What can hang from each mark:
sozi: lepiv zavaf
kesu: kalu sozi zezaf
tipef: kesu vofi
lepiv: sozi zezaf
zavaf: sozi
zezaf: lepiv
vofi: zezaf
kalu: lepiv

Each row was made from one small tree. The marks that hang from a mark follow it in brackets, in alphabetical order. Every link used is in the known rows. Write each row's tree.
Known rows:
kesu[sozi[zavaf] zezaf[lepiv]]: [-0.580,0.331,2.624,-0.696,0.996,6.358,0.175,-0.797,1.185,1.192,1.630,0.672,-1.778,1.105,0.641,0.432,0.153]
sozi[lepiv zavaf]: [0.165,1.075,0.042,-2.196,0.917,-4.625,0.476,0.672,0.681,0.794,-0.224,1.459,4.750,-0.899,1.025,0.120,-0.130]
tipef[kesu vofi]: [0.881,-1.116,-3.068,-0.463,-1.423,-2.769,-1.446,1.831,-0.606,-0.866,-1.501,0.465,-0.127,-0.892,0.060,0.029,0.101]
kesu[kalu sozi]: [2.114,1.330,5.571,0.624,0.683,2.576,0.650,-0.612,0.976,1.694,2.114,0.132,-2.866,-0.438,0.410,-0.784,1.777]
kalu[lepiv[sozi[zavaf] zezaf]]: [-4.263,0.487,1.314,0.585,1.143,-1.093,1.162,-0.434,-1.036,0.780,0.802,-0.495,3.197,0.470,-0.318,0.409,-1.020]
tipef[kesu[kalu sozi[zavaf] zezaf] vofi]: [2.229,0.086,-0.866,1.396,0.291,1.787,-3.108,-0.692,1.388,-1.758,-1.596,0.413,-2.386,-0.383,-0.736,0.822,0.712]
lepiv[sozi]: [-0.702,0.246,1.556,-1.228,0.279,-1.158,2.560,0.668,-1.479,2.597,1.352,-0.943,2.137,0.038,0.755,-1.237,-0.010]
zezaf[lepiv[sozi]]: [-2.848,-0.700,-0.458,-1.507,-0.310,1.185,1.287,1.640,-0.570,2.819,1.788,-0.860,1.958,0.207,0.618,-0.232,-0.816]
lepiv[sozi zezaf]: [-0.108,1.043,1.592,0.203,1.589,-4.000,3.444,-0.298,-1.435,0.352,1.791,-1.821,2.102,0.602,-0.233,-1.380,-0.478]
tipef[kesu[sozi[zavaf]] vofi[zezaf[lepiv]]]: [-0.242,0.441,-2.414,1.754,-0.414,-1.594,-1.696,0.589,-0.352,-0.067,-2.267,-0.251,-0.987,0.223,0.485,0.621,-0.684]
vofi[zezaf[lepiv[sozi[zavaf]]]]: [-1.522,0.742,-0.612,0.502,-0.339,-0.788,2.390,-0.400,-1.713,1.529,0.043,-0.660,1.577,1.000,0.639,-0.889,-1.199]
kesu[sozi zezaf[lepiv]]: [-0.312,-0.802,2.904,-0.915,-0.262,6.225,0.875,-0.722,0.974,0.728,2.830,0.458,-3.294,0.860,0.314,-0.156,0.520]
tipef[vofi]: [-0.355,-0.447,-2.632,-0.580,-1.299,0.110,0.605,1.483,-0.459,-0.448,1.087,0.536,0.649,-0.673,1.541,-0.637,0.019]
tipef[kesu[kalu sozi zezaf] vofi]: [2.479,-0.767,-0.681,1.259,-0.606,1.680,-2.628,-0.660,1.280,-2.110,-0.751,0.280,-3.384,-0.533,-1.040,0.467,0.971]
sozi[lepiv[zezaf] zavaf]: [0.598,1.658,-0.013,-1.164,1.799,-6.798,1.074,-0.007,0.706,-0.732,0.068,0.838,4.792,-0.557,0.273,0.026,-0.443]
vofi[zezaf[lepiv]]: [-0.695,-0.068,-0.337,0.094,-1.450,-0.559,2.491,-0.139,-1.550,0.623,0.734,0.111,0.062,0.689,0.602,-1.139,-0.681]
zavaf[sozi]: [1.377,0.685,1.993,-3.806,0.570,-0.059,3.411,2.303,-0.718,0.955,-0.549,-0.061,-0.079,0.250,3.000,-0.690,0.906]
tipef[kesu[sozi zezaf] vofi]: [1.490,-1.177,-1.097,0.339,-1.013,0.831,-1.700,0.111,0.356,-1.524,-0.746,0.390,-2.800,-0.214,-0.265,0.337,0.539]

Write each row's tree:
[-3.025,0.168,-0.687,-1.407,0.648,1.301,0.803,1.636,-0.371,3.122,0.916,-0.690,3.007,0.363,0.879,0.118,-1.077]
zezaf[lepiv[sozi[zavaf]]]
[1.555,0.785,1.150,-3.450,1.075,-4.663,3.462,1.529,0.239,-0.887,-0.281,-0.276,1.619,-0.150,2.165,-0.398,0.554]
zavaf[sozi[lepiv[zezaf]]]
[0.152,-0.408,-0.844,1.744,0.007,2.660,-3.763,-0.934,1.451,-1.883,-1.617,0.632,-2.181,-0.396,-1.145,1.513,0.419]
tipef[kesu[kalu[lepiv] sozi[zavaf] zezaf] vofi]
[-4.059,-0.364,1.589,0.474,0.331,-1.294,1.697,-0.387,-1.146,0.488,1.490,-0.653,2.230,0.317,-0.594,0.025,-0.738]
kalu[lepiv[sozi zezaf]]
[-0.700,-1.080,1.820,0.405,-0.458,5.180,-0.231,-2.555,0.886,-1.242,1.598,0.493,-0.784,-0.016,-1.853,0.112,0.618]
kesu[kalu[lepiv[sozi]] zezaf]
[-1.029,-1.523,-0.423,-1.603,-0.696,4.051,1.237,-0.463,0.041,0.081,1.943,0.098,0.088,0.673,-0.384,-0.358,-0.338]
kesu[zezaf[lepiv[sozi]]]
[0.306,-0.307,0.195,-0.144,0.467,5.509,-0.409,-1.645,1.362,-0.417,1.358,0.008,-0.167,0.253,-1.329,0.088,0.147]
kesu[kalu zezaf[lepiv[sozi[zavaf]]]]
[1.861,-0.645,-2.642,0.567,-1.059,-1.798,-2.361,1.005,0.271,-1.437,-1.534,0.317,-0.704,-1.226,-0.676,0.226,0.543]
tipef[kesu[kalu] vofi]
[2.102,0.216,-1.213,2.434,-0.890,-3.980,-1.798,-0.808,0.612,-1.741,-1.627,-0.186,-1.661,-0.876,-0.658,0.123,0.417]
tipef[kesu[kalu sozi[lepiv]] vofi[zezaf]]
[2.663,1.533,4.831,0.700,1.658,6.188,-0.336,-2.513,1.906,-0.060,1.350,0.791,-2.981,0.390,-0.266,-0.059,1.490]
kesu[kalu sozi[zavaf] zezaf]
[1.225,-1.282,2.005,-0.960,-0.571,1.352,-0.816,0.241,0.322,0.478,-0.183,0.539,-2.839,0.249,-0.967,0.285,0.624]
tipef[kesu[sozi zezaf[lepiv]]]
[0.695,-1.764,-0.374,-1.500,-0.815,-0.008,-0.595,0.428,-0.344,0.086,-0.791,0.286,-0.658,0.117,-1.406,0.088,0.052]
tipef[kesu[zezaf[lepiv[sozi]]]]
[-0.392,2.226,1.273,0.362,2.885,-3.868,2.751,-0.367,-1.245,0.810,0.626,-1.634,3.623,0.792,0.160,-0.814,-0.826]
lepiv[sozi[zavaf] zezaf]
[-1.378,0.122,-0.427,0.373,-0.957,-1.010,2.739,-0.356,-1.838,1.340,0.686,-0.733,0.898,0.875,0.471,-1.168,-0.995]
vofi[zezaf[lepiv[sozi]]]
[-0.592,-0.154,-2.782,1.712,0.065,-2.243,-2.878,0.283,0.250,-1.588,-2.101,-0.288,0.908,-0.836,-1.221,1.059,-0.296]
tipef[kesu[kalu[lepiv[sozi[zavaf] zezaf]]] vofi]
[-0.035,-0.730,-2.391,0.363,-0.207,2.004,-2.771,0.532,0.874,-0.868,-1.360,0.349,-1.585,0.107,-0.180,1.164,-0.226]
tipef[kesu[sozi[zavaf] zezaf[lepiv]] vofi]
[-4.743,-0.096,1.380,-0.487,0.230,0.918,0.525,0.275,-1.067,2.341,0.433,0.159,3.153,0.058,0.330,0.516,-0.676]
kalu[lepiv[sozi[zavaf]]]
[1.473,-1.803,-3.512,-0.472,-1.610,-0.407,-1.681,0.467,-0.075,-2.460,-1.286,0.781,-1.132,-0.477,-0.644,0.177,0.149]
tipef[kesu[zezaf] vofi]
[0.733,0.900,-1.900,2.662,-0.023,-0.631,-2.613,-0.230,0.501,-0.644,-2.347,-0.386,-1.618,-0.108,-0.333,0.722,-0.257]
tipef[kesu[kalu sozi[zavaf]] vofi[zezaf[lepiv]]]
[1.152,-0.007,-1.151,1.731,-1.172,-2.787,-0.666,0.258,-0.926,-0.649,-1.561,-0.196,-2.181,-0.065,0.347,-0.245,0.027]
tipef[kesu[sozi] vofi[zezaf]]
[1.865,1.037,-1.393,2.471,-0.039,-3.978,-2.329,-0.844,0.762,-1.505,-2.425,0.004,-0.678,-0.754,-0.406,0.506,0.172]
tipef[kesu[kalu sozi[lepiv zavaf]] vofi[zezaf]]
